Every row comes from one small tree of marks. Brackets hold a mark, then the marks that hang from it, in alphabetical order. Every link used is in the known rows. Which tree was each row made from?
Known rows
[M [V [H B X Y] P]]: [3.65, 1.58, 0.46, 2.62, 2.07, -3.47, -0.87, 1.39, -2.58, -1.90, -0.65, 2.39, 3.99, 1.51, -3.02, -1.41, 6.12, 0.05, -0.04]
[Y [Q [V H P]]]: [6.72, -1.84, 1.55, 3.03, 2.47, -0.75, -1.79, -2.31, -3.44, 1.77, 0.98, -2.01, 4.18, -1.21, -2.05, -0.10, -2.89, -3.80, -1.51]
[P [V H M]]: [4.25, 1.57, -0.02, 4.19, 1.22, -2.98, -2.87, -0.78, -1.31, 1.48, -0.20, 0.82, 2.18, -0.85, -4.70, -2.25, 3.67, -1.28, -1.61]
[Y [Q [V [H B [X D]] M]]]: [4.55, -1.46, 1.88, 3.72, 2.44, -0.52, -1.69, -2.08, -1.92, 0.61, 2.51, -0.01, 3.89, -2.23, -2.08, 0.16, -1.22, -3.38, -1.14]
[B S]: [1.32, 3.04, 0.27, -0.12, 1.45, 1.53, -0.45, -0.60, 0.56, 1.22, -1.21, -0.36, 1.93, -2.15, 1.19, 0.54, 4.87, -0.70, -4.08]
[H X Y]: [2.65, 1.44, 2.45, 1.02, -0.86, 0.17, 0.56, 3.24, -0.90, -3.64, 5.32, 0.79, 3.55, -0.35, -0.98, 1.35, 2.90, -1.56, -2.00]
[M [V [H B Y]]]: [3.86, 1.03, 0.16, 1.07, 2.74, -1.73, -1.05, 0.20, -1.34, -0.84, -0.25, 3.06, 2.77, 0.51, -1.43, -0.78, 4.65, -0.94, -1.71]
[H B X [Y [Q V]]]: [3.08, 1.83, 4.02, 0.78, 2.08, -0.76, 0.21, 3.42, -1.03, -1.85, 6.16, 0.84, 4.96, -1.70, -0.07, 2.57, 0.88, -3.42, -2.65]
[Q [V [H B] M P] Y]: [4.80, -0.18, 2.58, 4.20, 2.40, -3.58, -2.10, -3.23, -6.01, 2.61, -0.89, -2.93, 6.72, -2.27, -4.66, -1.89, -0.42, -2.45, -2.33]
[H B [X D] Y]: [-0.24, 3.39, 2.44, 0.70, -0.21, 0.25, 1.78, 3.00, 0.86, -5.90, 5.75, 4.99, 4.17, -1.44, 1.36, 2.35, 4.79, -0.80, -2.11]
[Q [V [H [B S]] M P] Y]: [4.40, 0.54, 2.73, 3.66, 2.83, -3.34, -2.31, -3.01, -5.65, 3.01, -1.75, -3.53, 6.66, -2.69, -3.93, -2.00, 0.33, -2.06, -2.66]
[Y [Q [V [H B X] M P]]]: [5.35, -0.99, 2.37, 4.05, 2.75, -1.99, -1.98, -1.60, -3.51, 2.07, 1.09, -1.54, 4.62, -1.48, -3.32, -0.08, -0.69, -3.05, -1.18]
[V [H B] M]: [2.07, 1.47, 1.34, 3.18, 2.32, -0.63, -1.00, -2.32, -1.03, -0.85, -1.57, 2.66, 3.21, -1.69, -1.34, -0.33, 4.89, 0.91, -1.56]
[Y [Q [V H M P]]]: [6.46, -1.72, 2.33, 3.68, 2.60, -2.00, -2.48, -2.38, -4.36, 3.54, 0.45, -2.54, 4.25, -1.35, -3.68, -0.41, -1.96, -3.38, -1.80]
[Q [V H M P] Y]: [5.72, -1.19, 2.36, 4.53, 1.63, -3.43, -2.54, -3.45, -6.62, 2.84, -0.77, -4.07, 6.39, -1.93, -5.45, -2.47, -1.31, -2.64, -2.00]
[Y [Q V]]: [5.70, -1.66, 1.43, 2.12, 2.24, -0.07, -1.47, -1.81, -2.52, 3.26, 2.84, -1.72, 3.18, -1.80, -1.96, 0.93, -2.99, -4.99, -3.12]
[M [V H P]]: [4.42, 0.24, -1.04, 3.18, 1.80, -2.97, -1.43, -1.08, -2.98, 0.13, -2.45, 1.64, 2.96, 1.58, -3.78, -2.18, 5.01, -0.23, -0.25]
[M V]: [2.95, 0.50, -1.21, 1.88, 1.46, -2.00, -0.94, -0.39, -1.67, 2.26, 0.17, 2.04, 1.45, 0.70, -3.65, -0.73, 4.90, -1.96, -2.57]
[Q [V [H B Y] P]]: [4.94, 0.26, 2.84, 2.86, 1.69, -1.63, -0.17, -1.18, -4.60, 1.43, -0.68, 0.45, 5.53, -0.85, -1.60, 0.49, 1.49, -1.71, -3.14]

Which tree is each row?
[5.39, -1.48, 1.31, 2.87, 2.74, 0.50, -1.19, -1.63, -1.29, -0.22, 2.73, -0.49, 3.79, -1.90, -0.83, 0.55, -2.20, -3.96, -1.17]
[Y [Q [V [H B X]]]]
[5.79, -1.00, 2.44, 3.46, 3.12, -2.13, -2.18, -2.23, -3.96, 3.35, 0.31, -1.70, 4.45, -1.59, -3.09, 0.06, -1.31, -3.22, -2.03]
[Y [Q [V [H B] M P]]]
[3.09, 2.14, 4.75, 1.61, 2.10, -2.57, -0.34, 3.43, -2.57, -0.23, 4.99, 0.10, 5.52, -1.40, -1.84, 2.09, 1.89, -2.81, -2.68]
[H B X [Y [Q [V M P]]]]
[6.00, -1.75, 2.23, 4.33, 2.21, -1.95, -2.26, -1.76, -3.91, 2.22, 1.20, -2.33, 4.40, -1.21, -3.86, -0.53, -1.38, -3.22, -0.94]
[Y [Q [V [H X] M P]]]
[-1.00, 4.83, 2.75, -0.40, 0.65, 0.72, 1.31, 3.47, 1.74, -5.12, 3.97, 3.74, 4.12, -2.29, 2.83, 2.12, 6.44, -0.08, -2.73]
[H [B S] [X D] Y]
[4.29, 2.44, 1.75, 3.49, 2.07, -3.54, -2.87, 1.66, -0.91, -0.38, 2.17, 0.83, 3.36, -1.13, -3.88, -1.48, 3.25, -1.71, -1.02]
[P [V [H B X [Y Q]] M]]
[3.38, -0.26, -1.54, 3.28, 1.44, -1.03, -0.95, -0.38, -0.48, -2.45, 0.13, 2.72, 2.09, 0.99, -2.79, -1.88, 5.07, -0.67, 0.54]
[M [V [H X]]]
[5.44, 1.69, 0.29, 2.19, 1.07, -1.65, -2.09, 0.60, -0.75, -1.05, 1.43, 1.01, 2.66, -0.54, -2.13, -1.49, 1.78, -2.06, -1.86]
[P [V [H Y]]]
[4.09, 2.86, 1.60, 2.82, 2.00, -3.58, -2.63, 0.75, -1.52, 1.23, 0.52, 1.42, 3.05, -1.12, -3.60, -1.36, 4.00, -1.20, -2.60]
[P [V [H B Y] M]]
[1.72, 4.12, 3.70, -1.05, 2.78, 0.11, -0.18, 4.19, 1.05, -2.87, 4.34, 0.18, 4.34, -2.30, 2.16, 2.26, 3.26, -1.85, -2.69]
[H [B S] X [Y Q]]
[5.09, -1.21, 2.27, 5.34, 1.11, -3.32, -2.21, -2.57, -5.96, 1.04, 0.33, -3.81, 6.56, -1.73, -5.77, -2.61, -0.59, -2.36, -0.76]
[Q [V [H X] M P] Y]
[3.92, 0.42, 3.83, 4.64, 1.34, -3.28, -0.85, -0.41, -5.28, 2.12, -0.35, -0.01, 5.78, -0.84, -4.13, -0.10, 3.65, -0.83, -2.36]
[Q [V [H B X Y] M P]]
[4.65, -0.38, 2.60, 3.95, 1.11, -4.35, -2.21, -2.53, -7.11, 5.72, 0.41, -4.48, 5.96, -1.94, -6.61, -1.50, -0.78, -3.63, -3.87]
[Q [V M P] Y]
[3.42, 0.93, 3.18, 4.66, -0.41, -3.29, -1.34, 0.17, -4.21, -3.30, -0.28, 0.74, 5.30, 0.10, -3.87, -1.54, 4.99, 1.91, 0.73]
[V [H [X D] Y] M P]
[1.65, 1.25, 2.04, 1.41, -1.78, 0.52, 0.91, 2.49, -0.30, -5.49, 5.98, 2.70, 3.56, -0.73, -0.22, 1.17, 2.94, -1.24, -1.42]
[H [X D] Y]
[5.87, -0.80, 2.64, 3.19, 0.92, -1.46, -0.61, -1.47, -5.18, 1.66, -0.54, -0.68, 5.20, -0.47, -2.35, -0.13, 0.65, -1.95, -2.81]
[Q [V [H Y] P]]
[4.48, -0.56, -0.10, 2.30, 1.58, -1.39, -1.54, 0.43, -1.02, -3.13, 1.83, 2.32, 2.74, 0.67, -2.14, -1.57, 3.03, -1.39, 0.49]
[M [V [H [X D] [Y Q]]]]
[3.56, 1.28, -0.84, 2.85, 2.63, -3.12, -1.02, -0.79, -2.42, -0.06, -2.61, 2.72, 3.25, 1.24, -2.99, -1.60, 5.95, -0.03, -0.56]
[M [V [H B] P]]
[1.31, 5.05, 3.43, -2.49, 2.63, 0.08, 0.28, 2.34, -0.20, 0.40, 1.04, 1.34, 3.72, -2.33, 2.77, 2.55, 4.79, -0.94, -5.84]
[H [B S] Y]
[3.82, 0.17, 2.51, 3.88, 0.74, -1.28, 0.33, -0.65, -3.63, -1.28, 0.75, 1.61, 5.71, -0.83, -1.54, 0.27, 2.33, -1.28, -1.63]
[Q [V [H B [X D] Y] P]]
[0.05, 5.05, 3.19, -0.81, 1.55, 0.34, 0.91, 4.24, 1.12, -3.32, 3.28, 1.82, 4.10, -1.92, 2.12, 2.29, 6.40, -0.43, -3.34]
[H [B S] X Y]
[6.27, -0.35, 3.84, -0.21, 1.61, -0.77, -1.30, 0.91, -3.50, 2.29, 4.12, -1.89, 3.98, -1.36, -1.07, 1.65, -2.49, -4.38, -4.49]
[H [Y [Q V]]]
[4.24, -0.92, 2.21, 3.23, 1.26, -2.46, -2.06, -2.78, -5.26, 4.97, 1.89, -3.63, 4.91, -2.77, -5.35, -1.01, -1.50, -4.37, -4.33]
[Q [V M] Y]
[1.99, 0.70, -1.58, 3.12, 1.78, -0.94, -0.36, -0.46, 0.34, -3.57, 0.36, 4.76, 2.40, 0.41, -1.65, -1.37, 5.98, -0.32, 0.52]
[M [V [H B [X D]]]]
[3.96, -0.23, 3.93, 2.69, -0.36, -1.90, -0.83, 2.08, -3.12, -1.61, 5.94, -0.19, 4.88, -1.08, -2.75, 0.76, 0.12, -2.91, -1.39]
[H [X D] [Y [Q [V M P]]]]
